Each row comes from the steps of one walk. Every step used is in the known rows, and no mark comes twice. Write the walk behind each row, first mark first.
In the rows, 128 means zero.
Known rows
vomifol, vege: [147 125 117  90 146 140 149  83  97 132 131 113  78  88 124 156 126 119
 117 126 131 164]
didu, sugos, funobud, lefepug: [120 117 123  64  82 133 101  81  73 118 122 146 143 150 162  76 109 102
 128 162 121 125]
vomifol, lefepug, funobud, sugos, didu: [184 115 176 154 132 139 152 188 186 102 149 101 121 139 123 121 123  77
 175 148 146 174]
vomifol, vege, didu, biren: [147 101 131 143 158 126 138 149  98 101 150 142  98  61 132 161 104 110
 152 128 118 113]
lotu, bipes, biren: [139 169  93 151  70  94 157  73  72 189 126 134 110 181  98 136  79 115
 101  94 111  99]
sugos, vomifol, vege, didu, biren: [ 71  79 138 159 159 145 137 176 156  97 107 135 110  88 135 165 147 140
 121 130 137 106]
lefepug, funobud, sugos: [198 133 141 149 144 108 119  81 188 143 133 162 157 158 123 140 123  54
 163 121 135 148]
sugos, vomifol, lefepug: [ 80  96 142 141 146 157 150 184 189 116  87  84 102 131 117 138 165 162
 117 141 144 134]
bipes, sugos: [120 201  94  84 129 112 109  68 111 143 140 102 133 108 106 134 139 216
 117 113 110 108]
vomifol, lefepug, funobud: [193 121 147 138 140 126 150 168 211 124 122  81  89 132 105 131 114  94
 171 136 143 174]
funobud, sugos: [147 140 130 121 139 138 132  70  84 144 144 153 174 150 134 119 156 114
 127 135 111 119]
lotu, bipes, sugos: [140 184  94 110  56  97 111  56  85 175 140 132 118 124  64 129  96 173
  79 104 111 141]
bipes, biren: [119 179  93 142 149 107 174  92  93 164 120 106 121 189 156 144 115 134
 146 101 111  48]
bipes, sugos, vomifol: [ 63 177 106 100 131 126 110 104 146 127 118 100 140 111 113 141 165 230
  99 115 123 103]
vogifa, vege, didu: [187 145 111 135 171 114 104 142  82 183 116 110  81 120 136 106 118 119
 132  95 122 116]
vogifa, vege, didu, sugos: [180 139 102 108 165 114 103 151  73 163 133 114 109 117 155  77 119 113
 131 108 117 124]
vege, didu: [172 118 125 196 180 113 112 133 140 135 129 155 100 134 120 153  99 153
 174 139 116  68]
lefepug, funobud, sugos, vomifol, vege: [152 112 151 150 143 126 129 113 204 119 124 155 156 145 134 150 144  54
 147 121 148 162]
lotu, bipes, sugos, vomifol, vege, vogifa: [ 92 163  94 122  55 116 119  99 100 140 136 133 113 119  85 159 120 176
  63  91 129 153]
sugos, funobud: [ 93 118 153 124  88 118 110  97  99 159  73 151 103 144 129 162  76 128
 137 126 135  87]
lotu, bipes, sugos, funobud, lefepug: [119 176 117 108  15 109  97  55  66 171 125 138 105 139  74 124  87 151
  77 110 119 138]
vogifa, vege: [182 160  99  81 151 116 113  95  69 204 104  90  81 120 127  99 132 114
 102  87 124 147]
bipes, sugos, didu: [122 188 132 116 123 117 107 102  96 123 163 116 126 106 118 137 120 216
 129 128 126 101]
funobud, sugos, vomifol, lefepug: [ 88 109 153 136 136 166 149 153 131 109 128 123 174 148 141 116 188 124
 118 145 128 133]

Write each row's walk
[150 128 168 152 133 143 128 105  70 123 168 168 167 148 145 122 137 113
 140 149 126 112] => funobud, sugos, didu
[181 109 177 153 126 131 151 201 178  96 154 109 136 120 123 120 117  67
 179 143 139 159] => vomifol, lefepug, funobud, sugos, didu, biren
[135  87 135 179 170 125 120 207 191  80 140 147 144 133 151 114 115 129
 178 161 128 101] => vege, didu, sugos, vomifol, lefepug, funobud
[185 121 158 138 135 137 154 171 193 113 138  94 125 140 118 119 131  77
 169 140 139 177] => vomifol, lefepug, funobud, sugos
[107  95 120  91 137 137 136 170 181  87 127 113 163 130 152  85 146 121
 132 159 134 155] => didu, sugos, vomifol, lefepug, funobud
[102  93 150 155 147 146 145 189 235 112  87  93 104 137 116 145 154 128
 134 135 154 149] => sugos, vomifol, lefepug, funobud
[ 93 149 112 137  59 106 116 124  99 135 142 142 129  91  78 140 104 166
  81 104 116 126] => lotu, bipes, sugos, vomifol, vege, didu, biren
[ 83 102 151 149 149 163 142 138 114 100 139 154 170 131 153 135 179 116
 117 140 128 124] => funobud, sugos, vomifol, vege, didu
[ 85  98 106  68 139 143 136 129 125  91 132 128 157 108 162  98 152 133
 105 153 128 151] => didu, sugos, vomifol, vege
[153 104 157 177 153 126 124 135 210 108 131 165 155 145 138 153 137  56
 161 125 147 147] => lefepug, funobud, sugos, vomifol, vege, didu
[105 173 116 112  24  99 104  72  74 172 121 143 119 129  73 138  75 164
  82 102 119 128] => lotu, bipes, sugos, funobud
[100 113 122  69  95 118 112 106  86 120 117 154 162 134 161  97  92 121
 134 152 121 112] => didu, sugos, funobud
[121  93 120 170 173 124 112 170 150  95 137 159 148 132 152 116 120 154
 162 158 118  77] => vege, didu, sugos, vomifol
[ 81 109 145 123 139 165 145 116 107 110 132 144 170 131 149 132 185 113
 102 135 129 139] => funobud, sugos, vomifol, vege
[ 74  86 138 160 165 154 138 163 164 104 102 128  96 106 135 167 152 150
 117 133 144 120] => sugos, vomifol, vege, didu
[ 82  99  94  79 139 142 134 140 123  79 136 137 156 117 174 118 156 136
 107 141 134 148] => didu, sugos, vomifol, vege, vogifa
[151 123 116 115 162 130 115 201  98 142 126  94 108 115 158  73 135 117
 128 115 127 135] => vogifa, vege, didu, sugos, vomifol, lefepug
